(in the rows, 128 means zero)
Known rows, with every step that occurs:
j > f: [167 143 148  76 132 122 124 112 140 120 150 132 139 157 139 114 112 123
 135 136 143 129 156 128 105 143 112 124  95]
t > h > u: [149 152 142 115 122  98 149 151 137  97 114 190 136 130 132  96 100  65
 117 144 125 159 163 171 118 148 101  96 115]
f > m: [145 150 170 114 134 143 107 109 132 118 159 150 128 143 138 118 120 103
 133 166 158 144 157 144 130 155 171 128  99]
t > h: [157 159 145 122 134 112 146 131 142 110 116 196 127 124 142 119 116  87
 125 153 148 156 145 113 129 132 118 111 114]
m > f: [118 154 151 124 135 124 102 118 136 119 165 137 146 109 135 101 103 114
 161 142 143 177 144 143 110 155 139 119  82]
f > t > h: [158 137 118 116 139 133 133 120 117  99 126 207  81 147 176 125 123  86
 118 165 150 168 146 130 139 136 101 104 105]
t > h > j > f > m: [180 156 169 104 107 123 154 139 111 108 132 212 129 181 141 148 102 121
 106 149 185 111 155 165 119 157 129 162  83]
p > f > m > h > u: [127 144 160 129 135 132 132 183 142  96 164 151 162 185 113  94 121  80
  84 139 131 161 139 216 131 161 159  83  69]
t > h > j > f > m > q: [225 171 186 132 112 118 175 122 115 106 130 199 157 169 150 150  86 111
  75 151 177 132 153 181 150 137 133 155  57]
j > h > p > f: [ 90 119 133  56 102 122  84 116 142 102 148 110 147 175  81  54 139 149
 154 125 158 199 146 170 138 136 103 114 103]
t > h > p > f > m: [125 149 157 137 112 121 133 134 144  97 108 206 136 191 117  86 141 117
 120 148 167 176 167 166 167 156 154 108  75]
f > u: [146 132 124  71 139 139 112  81 133 110 151 126 161 140 141 107 131  93
 152 162 136 153 181  96 136 134 112  91 112]
q > m > f > t > h: [148 123 150 163 141 128 120 111 139 104 149 188  82 144 178  89 113  90
 134 116 145 195 145 107 114 158 123  89  56]
t > h > j: [135 158 130 128 103 105 155 144 126 105 121 206 119 129 133 138 107 116
 131 141 178 143 158 139 129 133  97 150 126]
j > h > p > f > m: [ 98 121 167  59 109 140  76 116 131 103 156 120 143 194  88  64 145 142
 144 144 177 187 147 191 148 152 146 116  81]
m > f > t > h: [141 140 127 142 139 126 119 126 111  94 139 207  99 133 180 121 103  87
 136 165 149 194 134 150 125 153 116 100  68]
q > m > f > p: [105 135 156 130 172 126  89 156 160 100 181 115 142 137 131  82 101 151
 155 105 146 167 160  98 108 151 161  91  58]
j > f > m > h > p: [213 162 190  99  96 130 135  84 128 113 191 165 144 204 143  94 136 136
  87 151 168 103 131 197 130 173 165 130  58]
u > f > t > h > n: [104 132 100 115 104 163 142  83 119  87  71 200  76 198 180 142  81  82
 100 166 151 159 118 173 103 166  69 105 128]
d > m > q: [187 161 165 154 117 120 129 109 143 113 145 117 169 138 132 117 109 110
 106 150 180 153 136 164 148 131 181 145  82]
h > u > f > t: [ 85 120  96  80  92 157 109 117 100  90 140 126  84 197 158  73  89  82
  96 162 120 163 151 211 119 175  74 106 120]
u > f: [ 92 141 137 108  98 136 118 106 138 115 124 108 125 176 130  91 109 110
 112 157 139 139 132 141 119 156 106 127 128]
d > n: [149 156 146 108 118 112 117  73 124 112 168 131 147 144 162 104 134 117
 146 143 145 148 164 126 101 131 145 118 123]
q > m > f > u: [136 117 157 115 139 130  95  64 159 116 176 110 162 131 147  70 117 103
 165 116 131 182 179  78 109 161 138  76  63]
p > f > m: [ 97 134 161 113 146 147 106 151 143 110 139 136 147 166 115 107 135 114
 135 147 158 166 162 151 140 151 164 109  80]
j > f > t > h: [190 126 124  88 138 130 144 121 113  98 129 202  95 180 180 129 115  95
 105 156 148 145 147 141 117 142  85 109  77]
h > j: [109 151 122  97 100 126 123 129 124 112 157 147 122 132 121 129 102 138
 147 134 172 140 168 148 123 139 105 163 128]
q > m > h > u: [167 142 164 132 120 115 132 131 162 117 184 130 129 151 124  58 112  82
  92  98 121 142 153 157 102 159 128  88  94]
m > h: [171 161 160 122 133 121 135 125 146 115 178 150 141 137 136 113 127 103
 105 152 148 140 117 140 128 132 132 116 108]
h > u > f > p: [ 68 131 111  75 120 134 109 172 126  76 134 111 140 194 119  73  85 122
  98 152 121 142 160 189 118 154 110 103 115]
q > m > h > j > f > t: [189 121 133 104 109 141 140 114 122 106 204 148  87 208 164 109 113 139
  91 102 173 117 132 152  98 157  95 138  73]
j > h: [131 130 154  54 131 127  86 117 131 118 163 115 133 129 112  94 120 112
 145 145 149 173 129 136 116 126 107 129 121]

Rows:
[124 130 121  98 120 111 140 104 150  86 101 185 171 187 120  76 154 109
 141 143 155 177 186 123 166 136  99  71  84]  t > h > p > f > u
[123 148 137 117  89 123 139 135 133 102 155 122 142 187 126  70  99  82
  62 144 122 133 121 212 110 161 103 109 111]  m > h > u > f
[197 162 173 105 113 135 145 105 117 118 163 141 158 170 141 141  85 134
  95 152 176 129 166 191 149 147 144 160  61]  h > j > f > m > q
[ 99 152 140 107 165 125  91 172 133  91 168 139 155 127 131 109  96 145
 161 150 147 173 148 136 122 140 156 106  74]  m > f > p
[124 130 108 116 115 135 123 131 129  90 175 161 109 214 140  79 148 134
 106 145 161 182 126 193 154 150 115  94  74]  m > h > p > f > t
[117 128 107 114 106 147 140 121 114  91 103 183  77 197 173 105 114  87
  83 172 150 157 119 152 136 147  83 112 113]  u > f > t > h
[115 129 121 116 133 149  92 111 112 103 174 150 103 131 173 108 101 109
 160 154 147 196 142 160 117 160 126 110  74]  m > f > t
[120 162 163 129  75 148 136 123 110 106 175 154 126 205 134 123 108 127
  63 167 183 105 104 205 124 157 144 166 104]  u > f > m > h > j
[ 95 120 101  92  98 164 106  98 111  96 142 129  83 199 165 104 109 107
 103 170 146 152 131 162 127 158  93 124 115]  u > f > t
[164 140 155  97 139 117 137 174 145  97 199 133 141 208 126 110 110 176
  90 101 167  98 137 129 103 137 128 132  66]  q > m > h > j > f > p
[112 118 105 124 156 135 138 167 133  87 103 193 104 177 154 114 137  91
 119 149 148 195 141 136 146 134  94  83  84]  p > f > t > h
[153 159 174 136 105 154 128  90 132 116 135 115 151 182 144 101  91  99
  67 181 145 150 133 178 160 153 156 120  84]  u > f > m > q
[157 153 160 140 103 121 139 129 151 118 193 144 116 150 124 103 116 133
 105  99 173 123 138 126 115 145 125 143 106]  q > m > h > j
[ 90 120  92  91 109 145 104 116 125  87 147 147 101 199 135  74 138 140
 143 142 158 192 167 174 158 159 107 106  90]  h > p > f > t
[140 125 138 148 125 117 121 130 133  93 153 189  93 147 168  64  93  66
 122 110 122 204 166 163 103 175 109  72  60]  q > m > f > t > h > u
[109 146 133 118  86 109 151 138 134  97  93 164 127 175 134  74  90  69
  84 148 121 147 138 186 114 160  86 105 130]  t > h > u > f
[156 126 124  41 119 129 123  89 113 106 161 132 167 175 137 132 106 140
 148 142 163 118 187 129 114 139  81 135  93]  h > j > f > u
[129 153 144 125 106 114 130 133 159 101 158 146 151 183 107  70 146 137
 112 125 159 160 132 175 149 145 131 102  82]  m > h > p > f
[189 168 181 137 139 142 127  96 137 120 155 137 151 132 144 120 104  91
  99 171 149 163 154 156 168 140 173 119  77]  f > m > q
[107 144 164 109 101 158 107 103 128 115 134 126 121 184 136  99 107 102
  96 172 151 133 139 167 123 168 154 133 109]  u > f > m
[112 154 157 140 121 138 136 171 132 102 174 166 150 189 110 132 128 133
  96 139 184 143 131 186 143 146 152 138  76]  p > f > m > h > j
[183 156 171 133  93 113 128  77 163 118 191 140 114 169 128  50 139 128
 107 106 157 139 141 132 128 159 145 112  90]  q > m > h > p
[145 149 135  83 141 104 151 191 115  81 126 200 141 184 134 147  97 164
 112 140 178 111 153 142 121 123  97 142  86]  t > h > j > f > p
[ 93 111 113  81 157 142 109 123 154  99 136 113 183 165 118  98 141 104
 156 146 132 174 181 103 143 129 108  73  89]  p > f > u
[ 88 136 125  90  88 129 121 129 132 102 127 112 130 178 124  66  88  86
  99 143 116 145 154 190 104 171  94 117 129]  h > u > f
[113 134 138  55 128 143  88  86 134 111 131 127 135 134 123 129  92 110
 164 135 150 177 127 158  85 147  92 118 137]  j > h > n
[147 131 106 105 126 124 138 140 112  88 123 204  84 151 164 100 101  58
 111 159 127 177 161 182 129 149  86  93 109]  f > t > h > u
[183 158 166 143  77 107 127 101 132 110 181 154 140 182 130  88 144 142
 100 145 201 118 117 193 129 155 189 156  90]  d > m > h > p
[159 164 148 122  92 102 144  99 139 105 116 207 119 147 134  84 130 110
 130 148 163 155 161 136 146 147 121 122 112]  t > h > p
[173 158 173 121 126 129 128 143 125 111 182 156 143 156 141 100 110  74
  82 160 135 136 140 211 121 164 162 105  84]  f > m > h > u
[134 126 123 134  97 131 118 137 122  87 169 155 114 231 140  88 156 146
  98 143 205 158 111 212 148 154 169 131  57]  d > m > h > p > f > t
